What can hang from each mark:
vave: goriv mapu sekolim
mapu: buku vave
sekolim: buku
gusekid: zizalik
vorad: buku gusekid
goriv: buku
buku: bipag goriv mapu sekolim
zizalik: buku vave
bipag: gusekid

Every row comes from one small tree of marks. The marks that hang from a mark follow it in brackets, in alphabetical order. Every link used is in the known rows. Which tree was each row made from?
Known rows:
buku[bipag goriv mapu]: -0.324  2.242 -1.815  4.505  0.779 -1.219 -1.241  0.466  2.870 -2.914  0.415 -1.527 -0.183 -0.782  1.014  0.519 -0.391  0.664 -2.447  2.123  0.399  4.924  1.548  1.808 -2.399  6.607 -1.301  3.322  1.904  0.373
vave[goriv mapu[buku[bipag[gusekid]]] sekolim]: -1.152 -4.279 -2.990  1.181  3.160 -0.224  3.648  1.853 -2.295 -5.188 -3.785 -2.645 -4.127  0.995 -2.265 -1.824 -2.808 -3.347 -2.439  3.771 -1.547  5.139 -0.485  4.755 -3.123  8.341  3.371 -0.101  4.559 -1.170
vorad[buku[bipag goriv sekolim] gusekid[zizalik]]: -0.417 -0.112 -2.836  0.774 -0.379 -5.470  0.154 -4.632  4.209 -3.134 -1.140 -4.196  3.052 -0.754  3.379  3.254  1.810 -1.708 -1.242  1.991  0.949  4.071 -0.722  2.259 -4.692  7.909 -3.275 -0.200  3.733 -3.608
vave[goriv]:  2.244 -0.239  0.748 -1.243 -1.000 -0.019  1.392  2.266 -2.411 -0.820  0.261 -1.209  0.776  1.067 -2.094 -1.312 -0.689 -0.801  0.543  0.143 -0.294  0.132 -0.201  0.932 -0.291  1.084  1.973 -0.737 -0.427  2.252
gusekid[zizalik[buku[mapu] vave]]: -0.850 -3.868 -2.387 -1.378 -3.410 -0.310 -2.909 -2.008  0.059 -0.559  4.407 -1.395 -1.573 -0.295 -0.374  5.432 -1.734 -0.582 -0.402 -0.267 -0.684 -0.973  1.600  0.288  0.596 -0.994 -3.149 -1.095  0.308 -0.494
zizalik[vave[mapu[buku]]]: -1.050 -4.594  0.594 -0.394  1.530 -0.402  0.597 -1.246 -1.495 -0.447  0.551  3.130 -2.276  1.396 -5.274 -0.294 -2.650 -1.351 -0.304  1.473 -0.439  2.649  0.801  1.120 -0.438  0.718  0.744 -0.728  1.101  0.827
vorad[buku]:  0.085 -1.724 -0.321 -0.771  1.734 -3.031  0.374 -1.104  0.133 -0.148 -1.836  0.233  1.913  1.604  1.345  1.387  0.700  0.311  2.041 -1.421 -0.128 -0.802  0.302 -0.126 -0.139 -0.230 -1.087 -1.332  0.315  0.814
zizalik[buku[mapu] vave[sekolim]]:  0.086 -3.708 -0.066  1.593  0.636  0.030 -3.565 -0.890 -0.007 -1.984  1.630  2.418 -0.604 -0.821 -2.245  4.691 -6.132 -0.087 -1.585 -1.012 -0.954  1.067  2.434  0.748  0.568 -0.894 -1.640 -1.798  0.826  1.418
goriv[buku[bipag mapu sekolim]]: -3.031  1.986 -3.002  1.152  2.768 -0.688 -2.762 -0.667  1.798 -1.074  0.061 -3.688 -1.145 -2.503 -1.233 -0.172 -0.115  1.332 -5.348 -0.300 -3.486  4.619  1.743  1.680 -6.512  1.715 -1.039  5.863  2.824 -2.033
sekolim[buku]:  0.009 -0.230  0.488  0.880  0.707 -2.068 -0.539 -1.326  0.003 -2.732  2.221  2.827 -0.811  1.252 -2.702 -0.667 -0.035  0.310  0.772 -1.006 -0.848 -1.798  0.789 -1.697 -1.353 -3.097 -2.545 -0.648 -0.484  1.728
sekolim[buku[goriv]]:  1.884  0.834  1.079  2.712  1.162 -3.140 -0.076  0.063  1.932 -3.280  1.727  3.396 -0.477  1.257 -2.513  0.016  0.877  0.698 -0.303  0.888  0.369 -0.997  1.334 -0.767 -2.109  0.553 -3.383 -0.328 -0.857  2.872
goriv[buku[bipag[gusekid] mapu sekolim]]: -2.319  2.063 -5.999  2.502  2.251  0.064 -1.358 -0.937  0.900 -0.783 -2.325 -4.612 -3.060 -3.512  0.333  1.340  2.162 -0.045 -6.011  0.952 -3.063  4.009  1.555  2.730 -7.467  3.256 -1.733  5.738  4.545 -3.579
zizalik[vave[goriv sekolim[buku]]]:  3.178 -1.728  3.902 -1.292  1.055 -3.368 -0.390  1.127 -0.929 -3.621  1.425  5.195  0.902  1.499 -5.521 -0.640 -5.351 -2.311  0.672 -0.992 -2.883  0.622  1.623  0.987 -1.427 -1.660 -0.200 -5.301 -1.592  4.422
sekolim[buku[bipag mapu]]: -2.397  0.632 -2.158  3.053  1.205 -1.236 -1.900 -1.539  0.726 -4.366  2.419  0.748 -1.155  0.511 -1.552 -0.572 -1.534  0.524 -0.417 -0.903 -2.226  2.036  1.911 -0.124 -3.185 -0.047 -3.119  2.251  1.532  1.367
mapu[vave[goriv]]:  1.304  0.949  0.893 -1.790 -0.032  0.922  1.229  3.498 -2.243  0.424 -2.044 -1.703 -1.110  0.713 -3.573  1.220 -1.752 -0.487  0.294 -0.323 -1.946  1.458  0.163  0.900  1.354  0.137  2.433  0.119 -0.864  1.794
buku[bipag[gusekid] goriv sekolim]:  1.723  3.831 -3.808  4.167 -0.360 -1.689  0.766 -0.018  3.502 -1.245 -0.169 -3.449 -0.033 -3.323  2.874  1.758  2.674 -2.383 -4.166  3.332  0.891  4.825  0.033  2.850 -3.869  8.264 -3.436  1.758  4.259 -3.346
bipag[gusekid[zizalik[vave[goriv[buku]]]]]:  1.848 -2.119 -1.987 -5.641 -1.716 -2.358  1.641  2.184 -1.387  1.193 -1.351 -2.381 -2.475  0.126 -1.005  1.792  2.427 -4.231 -1.001  1.921 -1.213 -0.264  0.886  1.509 -3.454  1.276  0.257 -1.789 -0.389 -1.425
bipag[gusekid[zizalik[vave[goriv]]]]:  2.753 -1.666 -1.773 -3.318 -3.769 -1.203  2.176  1.302 -2.068  0.490  0.390 -2.751 -1.125 -0.679  0.064  2.787  1.306 -5.066  0.489  2.310 -0.786  0.106  0.237  2.466 -0.995  2.737 -0.406 -4.031  0.257 -1.033
gusekid[zizalik]: -1.376 -1.193 -0.652 -2.847 -1.249 -0.569  0.471 -0.840  1.162 -0.630  1.284 -2.533 -1.398 -0.016  1.806  0.772  1.289 -0.797 -0.256  1.175 -0.999 -1.043 -0.445  1.025 -0.377  0.360  0.271 -0.770 -0.395 -2.192
goriv[buku[bipag sekolim]]: -2.179  1.912 -2.052 -1.233  1.720 -1.907 -1.918  0.179  2.601 -0.368  0.771 -3.553  0.083 -1.806 -0.211 -1.391  0.959 -0.126 -3.975 -0.009 -1.163  3.995  0.307  0.824 -4.565  1.620 -0.994  3.558  1.812 -3.405
mapu[buku[bipag[gusekid]] vave[goriv]]: -2.215 -0.752 -5.689  0.381  0.283  0.051  2.528  2.932 -1.831 -0.915 -2.260 -4.065 -3.060  1.270 -3.051  0.591  0.179 -1.808  0.003  2.728 -1.620  4.807  0.252  2.216 -0.617  5.073 -0.307  1.278  4.198 -1.341
sekolim[buku[goriv mapu]]:  0.895  1.018 -0.087  5.130  2.061 -1.958 -1.185 -0.947  0.988 -4.281  1.296  3.145 -1.745  0.625 -3.951  0.911 -0.198  2.426 -1.249  0.256 -1.698 -0.339  2.863 -0.492 -3.818  0.433 -3.445  1.471  0.617  3.855
goriv[buku[bipag[gusekid[zizalik]] sekolim]]: -2.703  1.118 -5.239 -2.481 -0.205 -2.050 -0.064 -0.859  2.547 -0.408 -0.547 -7.000 -3.200 -3.115  3.071  1.334  4.589 -2.728 -5.070  2.524 -1.846  2.032 -0.176  2.736 -5.997  3.455 -1.954  2.657  3.285 -7.194

Write each row's tree:
-2.004  0.880 -3.262  3.299  1.222 -2.973 -0.709 -1.245  4.037 -2.467  3.140 -2.099  0.348 -0.133 -2.400 -1.020  0.575  0.845 -3.440  2.845  0.071  5.611  0.497  1.929 -3.458  7.113 -3.187  2.919  4.309 -1.271 -> mapu[buku[bipag goriv sekolim]]
 0.238 -2.238 -0.922 -1.363  4.022 -0.455  2.573  4.090 -1.166 -3.991 -6.182 -3.085 -4.562 -0.910  0.249 -1.320 -1.626 -4.087 -4.270  2.573 -1.435  3.961 -0.360  4.098 -4.700  6.229  4.691  1.438  1.945 -2.063 -> vave[goriv[buku[bipag[gusekid]]] mapu sekolim]
 0.584 -1.180 -0.826 -0.354  2.790 -0.671  0.673  2.025 -2.750 -0.248 -4.509 -1.174 -0.566  1.765 -3.215  3.486 -2.318  1.382  0.901 -2.035 -4.200  1.261  2.012  0.870 -0.973  0.300  2.125  0.888  0.525  4.064 -> vorad[buku[mapu[vave[goriv]]]]
-1.935 -0.343 -1.484  1.746  1.980 -1.113  0.339  0.890  1.954 -0.518 -1.320  0.856 -2.803  1.846 -4.600  1.438 -0.274  2.290 -1.517  2.148 -0.696  2.479  1.275  0.645  0.072  2.551 -0.857  1.640  1.757  0.355 -> mapu[buku[goriv] vave]
-3.010 -0.129 -3.773  3.757  3.470 -1.886  1.061  1.432  3.767 -3.268 -4.617 -1.178 -4.304 -0.048 -0.807  2.655 -1.188 -0.712 -3.358  4.305 -1.409  6.158  1.089  3.198 -1.798  8.139 -1.274  0.408  4.607 -3.018 -> mapu[buku[bipag[gusekid] goriv] vave[sekolim]]
-0.069  2.042 -4.405  6.769  1.114 -1.537 -0.306 -0.559  2.102 -5.238  0.217  0.206 -2.462 -0.671 -0.036  1.836  1.700 -0.629 -2.042  2.157 -0.648  2.757  2.212  1.156 -4.863  5.042 -5.120  2.487  3.375  0.671 -> sekolim[buku[bipag[gusekid] goriv mapu]]
-4.073  0.949 -3.862  1.351  5.167  0.446 -1.171  1.904  1.691 -1.579 -7.881 -2.373 -5.971 -2.394 -0.005  3.311 -2.026 -0.258 -5.466  1.104 -4.505  5.054  2.343  2.757 -4.236  2.584  1.246  3.716  3.105 -3.534 -> goriv[buku[bipag[gusekid] mapu[vave[sekolim]]]]
-0.250 -0.450 -0.090  2.320  2.740 -1.784 -1.062  0.934 -0.187 -6.869  0.823  0.584 -0.670  1.105 -3.294 -1.901 -4.976 -0.545 -1.203 -0.825 -3.980  2.952  1.921  2.414 -4.221  1.866 -0.301 -0.314  1.498  3.878 -> vave[goriv sekolim[buku[bipag mapu]]]
 1.102 -1.154 -1.461  0.809 -0.480 -4.326  0.590 -5.176  2.680 -1.860 -1.620 -2.056  2.018 -0.731  1.190  4.178  2.177 -0.242 -1.291  1.994 -0.035  0.581 -0.260  1.719 -4.837  4.574 -2.307 -1.296  2.420 -1.747 -> vorad[buku[goriv sekolim] gusekid[zizalik]]
 0.231 -1.420 -0.909  3.626  0.575 -2.344 -4.084  0.184  4.105 -3.835  2.563  1.157  0.400 -0.909 -0.163  4.401 -5.480 -0.849 -2.795  1.052  1.019  5.335  2.621  1.758 -0.151  5.960 -3.621 -0.557  1.884  0.471 -> zizalik[buku[bipag goriv mapu] vave[sekolim]]
-2.081 -0.147 -4.260 -4.842 -0.277 -1.251  1.759  3.834  0.201 -0.614 -3.823 -6.962 -4.725 -0.292  1.090  1.992  3.010 -3.286 -2.499  2.470 -2.534  2.906 -0.049  2.392 -2.536  4.072  1.298  1.932  1.162 -4.436 -> mapu[vave[goriv[buku[bipag[gusekid[zizalik]]]]]]
 2.241 -4.574  2.000 -1.718 -0.082 -1.279 -0.503  2.769 -1.415 -3.942  1.503 -0.943 -0.442  0.152 -1.276  1.168 -7.227 -4.783 -0.735  0.503  1.203  4.252 -0.038  2.830  1.470  5.009  1.698 -2.699  0.193  0.081 -> zizalik[buku[bipag] vave[goriv mapu sekolim]]
-1.652  2.276  0.083  3.727  4.103 -0.492 -1.585  1.808  4.575 -3.764 -3.623 -0.566 -2.187 -1.712 -0.444  3.164 -4.221  1.055 -4.175  1.529 -3.163  6.405  2.311  2.737 -1.207  5.793  1.016  2.369  1.355 -0.454 -> buku[bipag goriv mapu[vave[sekolim]]]
-0.199  0.294 -5.962  2.265 -2.880  0.063 -0.983 -0.600  0.521 -1.073  2.563 -5.501 -0.636 -2.663  2.911  3.501  1.412 -2.303 -2.635  1.124  1.248  2.012 -0.709  1.414 -0.899  4.066 -4.977  1.795  4.984 -4.568 -> zizalik[buku[bipag[gusekid] sekolim]]
 1.041 -1.682 -1.036 -3.039 -1.735 -2.476  1.693  1.613  0.780 -2.328 -0.841 -3.438 -0.883 -0.906  2.497  1.953 -1.993 -6.192 -0.961  2.583 -1.373  4.185  0.133  4.923 -1.583  6.352  0.194 -5.017  1.240 -2.818 -> buku[bipag[gusekid[zizalik[vave[goriv sekolim]]]]]
-0.287 -2.756  0.032 -1.500 -1.954 -4.605 -2.678  0.023  5.922 -3.795  3.887 -1.667  0.282 -0.485  2.828  4.171 -3.346 -3.164 -1.771  2.361  2.100  3.841  0.627  2.132  1.455  6.481 -3.735 -3.809  0.346 -3.097 -> gusekid[zizalik[buku[bipag goriv] vave[sekolim]]]
 1.055  0.623 -2.478  4.086 -1.908 -1.909 -4.004 -0.975  3.321 -1.793  5.641 -1.383  1.482 -2.551 -1.225  4.680 -2.651 -0.523 -3.710  0.666  0.743  5.400  2.215  1.050 -1.968  5.569 -5.769  1.793  3.097 -0.033 -> zizalik[buku[bipag goriv mapu sekolim] vave]
 0.522 -1.260 -1.905 -1.966 -2.751 -0.890  0.979 -1.084  0.268  1.408  0.038 -1.477 -2.149 -1.558  1.932  3.789  1.810 -4.227 -0.102  2.151 -0.587  0.133  0.176  1.548 -0.747  1.438 -1.878 -3.014  0.640 -3.183 -> bipag[gusekid[zizalik[vave]]]
 1.310  2.759 -0.887  4.752  1.129 -0.003 -1.283 -1.127  1.843 -1.036  0.699 -0.681 -0.461 -2.769 -2.668  2.019 -0.067  2.341 -4.631  1.152 -2.450  2.198  1.807  2.055 -4.729  3.234 -1.394  3.304  2.283  1.534 -> buku[goriv mapu sekolim]
 2.275 -2.628  3.861 -0.022  3.651 -0.850  1.772  1.654 -2.669 -6.098 -1.368  3.164 -3.164  1.295 -5.041 -1.919 -4.920 -1.490 -1.229 -0.240 -2.868 -0.289  0.202  2.539 -2.695 -0.147  3.425 -1.868 -1.061  3.627 -> vave[goriv mapu sekolim[buku]]
-2.889 -0.237 -2.106  0.410  2.060  0.465 -0.275 -1.124  0.689  0.711 -0.225 -0.944 -2.525 -0.200 -5.860  1.365 -1.200  2.067 -2.762  0.420 -3.867  2.409  0.635  1.063 -1.769 -0.819 -0.737  2.080  2.929 -1.165 -> mapu[buku[sekolim] vave]
-0.294 -1.566 -3.057 -1.999 -2.333  1.871 -1.407  0.693 -1.466 -1.246  2.556 -6.428 -3.455 -1.579 -3.913  5.662 -1.830  0.948 -3.349 -0.468 -4.556 -0.444  0.821  2.407 -1.110 -0.179 -0.552  2.733  1.490 -0.444 -> gusekid[zizalik[buku[mapu[vave[goriv]] sekolim]]]
 0.010 -1.559  0.270 -1.008  4.194 -0.365 -0.851  2.494 -1.196 -2.809 -3.808 -0.123 -2.267  0.307 -4.828 -1.095 -3.458  1.490 -3.898 -0.206 -4.390  1.050  2.213  2.454 -4.898  0.058  3.966  1.945  0.267  2.881 -> vave[goriv[buku[mapu]] sekolim]
 1.263 -4.221 -1.729 -2.627 -3.963 -0.855 -1.638  0.568 -2.286 -1.501  4.910 -2.655 -0.466  0.685 -2.633  4.141 -2.607 -1.600  0.133 -0.274 -0.906 -1.007  1.559  1.064  0.390  0.321 -1.881 -1.795 -0.226  2.080 -> gusekid[zizalik[buku[mapu] vave[goriv]]]
-3.363  0.554 -3.092  0.695  2.705 -0.643 -2.564  0.441  1.196 -1.686 -1.111 -2.275 -1.457 -0.471 -0.565 -0.997  0.082  1.014 -2.934 -0.135 -1.755  3.432  1.687  0.323 -4.327  1.341 -0.139  4.812  1.602 -1.073 -> goriv[buku[bipag mapu]]
-1.087 -0.817 -4.670 -4.206 -1.030 -2.221  2.086  2.482 -0.154 -1.562 -1.442 -6.874 -2.679 -0.142  2.074 -0.384  3.816 -3.863 -1.911  2.446 -0.857  1.661 -0.314  2.440 -4.027  5.157  0.780  1.233  1.451 -3.670 -> vave[goriv[buku[bipag[gusekid[zizalik]]]]]
 0.130  0.177  0.558 -4.206  1.766 -0.500  0.386  4.330 -1.491  0.758 -3.690 -1.547 -2.378  0.919 -4.532  0.302 -0.564  0.431 -1.559 -0.538 -2.865  1.086  0.830  0.091 -1.525 -1.200  3.078  2.240 -1.324  0.951 -> mapu[vave[goriv[buku]]]
 0.420  0.768 -5.046  5.392  1.849 -3.119  0.561 -0.271  1.916 -2.561 -3.750 -2.284  0.159 -0.274  3.498  3.923  2.423 -0.793 -1.077  1.398  0.186  3.608  1.679  2.286 -3.666  8.295 -3.505  1.801  4.321 -0.116 -> vorad[buku[bipag[gusekid] goriv mapu]]
 0.856 -0.133 -5.434  3.570 -2.637 -1.342 -0.351  0.912  2.275 -2.711  1.636 -3.519 -0.760 -0.824  4.064  3.880  2.285 -2.286 -1.529  2.959  4.535  2.222 -0.042  0.788  0.471  7.703 -5.496  1.398  3.902 -2.457 -> zizalik[buku[bipag[gusekid] goriv]]
-2.938  1.840 -2.881  2.497  2.151 -2.037 -0.679 -0.226  4.313 -1.100  0.915 -2.371 -1.383 -0.573 -3.908  1.174 -0.562  1.210 -3.898  2.488 -1.875  6.675  0.654  1.962 -2.225  5.684 -2.625  3.082  4.025 -1.878 -> mapu[buku[bipag goriv sekolim] vave]
-0.504  2.390 -5.665  3.739 -1.104 -0.683 -0.055 -1.773  3.802 -2.645  0.801 -6.276 -2.672 -4.028  3.044  3.625  3.108 -1.501 -5.575  4.172 -2.059  3.896  1.006  4.388 -5.878  8.757 -3.001  3.404  4.774 -4.007 -> buku[bipag[gusekid[zizalik]] goriv mapu sekolim]
-0.887  2.283 -0.904 -3.022  1.779 -1.141 -0.652  3.630  0.423  0.149 -1.576 -4.637 -1.132 -1.350 -3.232 -0.275 -0.748 -0.419 -4.046 -0.224 -3.540  5.121  0.388  1.498 -3.433  1.529  1.440  3.884  0.992 -1.771 -> mapu[vave[goriv[buku[bipag sekolim]]]]
 0.333  0.511 -0.300  0.183  0.719  2.369  0.038  2.868 -3.252 -0.403 -2.632 -1.165 -2.374 -0.129 -4.247  1.863 -2.600  1.130 -1.055 -0.795 -4.227  1.864  1.724  1.570 -0.731  0.537  2.536  2.254  0.194  3.352 -> buku[mapu[vave[goriv]]]
 0.929  0.655 -3.684  2.955  1.321 -4.613  1.674  0.527  2.758 -1.829 -3.472 -1.858  1.430  0.257  5.126  2.840  3.277 -2.115  0.408  2.262  2.408  2.997  0.270  1.495 -2.047  8.665 -3.581 -0.322  3.439 -1.364 -> vorad[buku[bipag[gusekid] goriv]]
-0.193 -0.851  0.568 -1.340  3.298 -2.481 -2.055  2.412  0.482 -2.199 -1.861  0.313 -0.217 -0.265 -3.544 -0.830 -5.170 -1.701 -3.283 -0.373 -3.495  6.166  2.894  2.543 -4.207  2.863  2.104  0.068  0.290  1.714 -> zizalik[vave[goriv[buku[bipag mapu]] sekolim]]
-2.429  1.338 -6.156  1.795 -1.259  0.577 -0.279 -2.495  1.654 -1.680  0.687 -7.168 -2.724 -4.070  3.094  3.207  2.203 -2.004 -4.591  2.003 -3.364  3.368  0.228  4.179 -5.633  5.495 -2.431  2.831  4.841 -4.983 -> buku[bipag[gusekid[zizalik]] mapu sekolim]
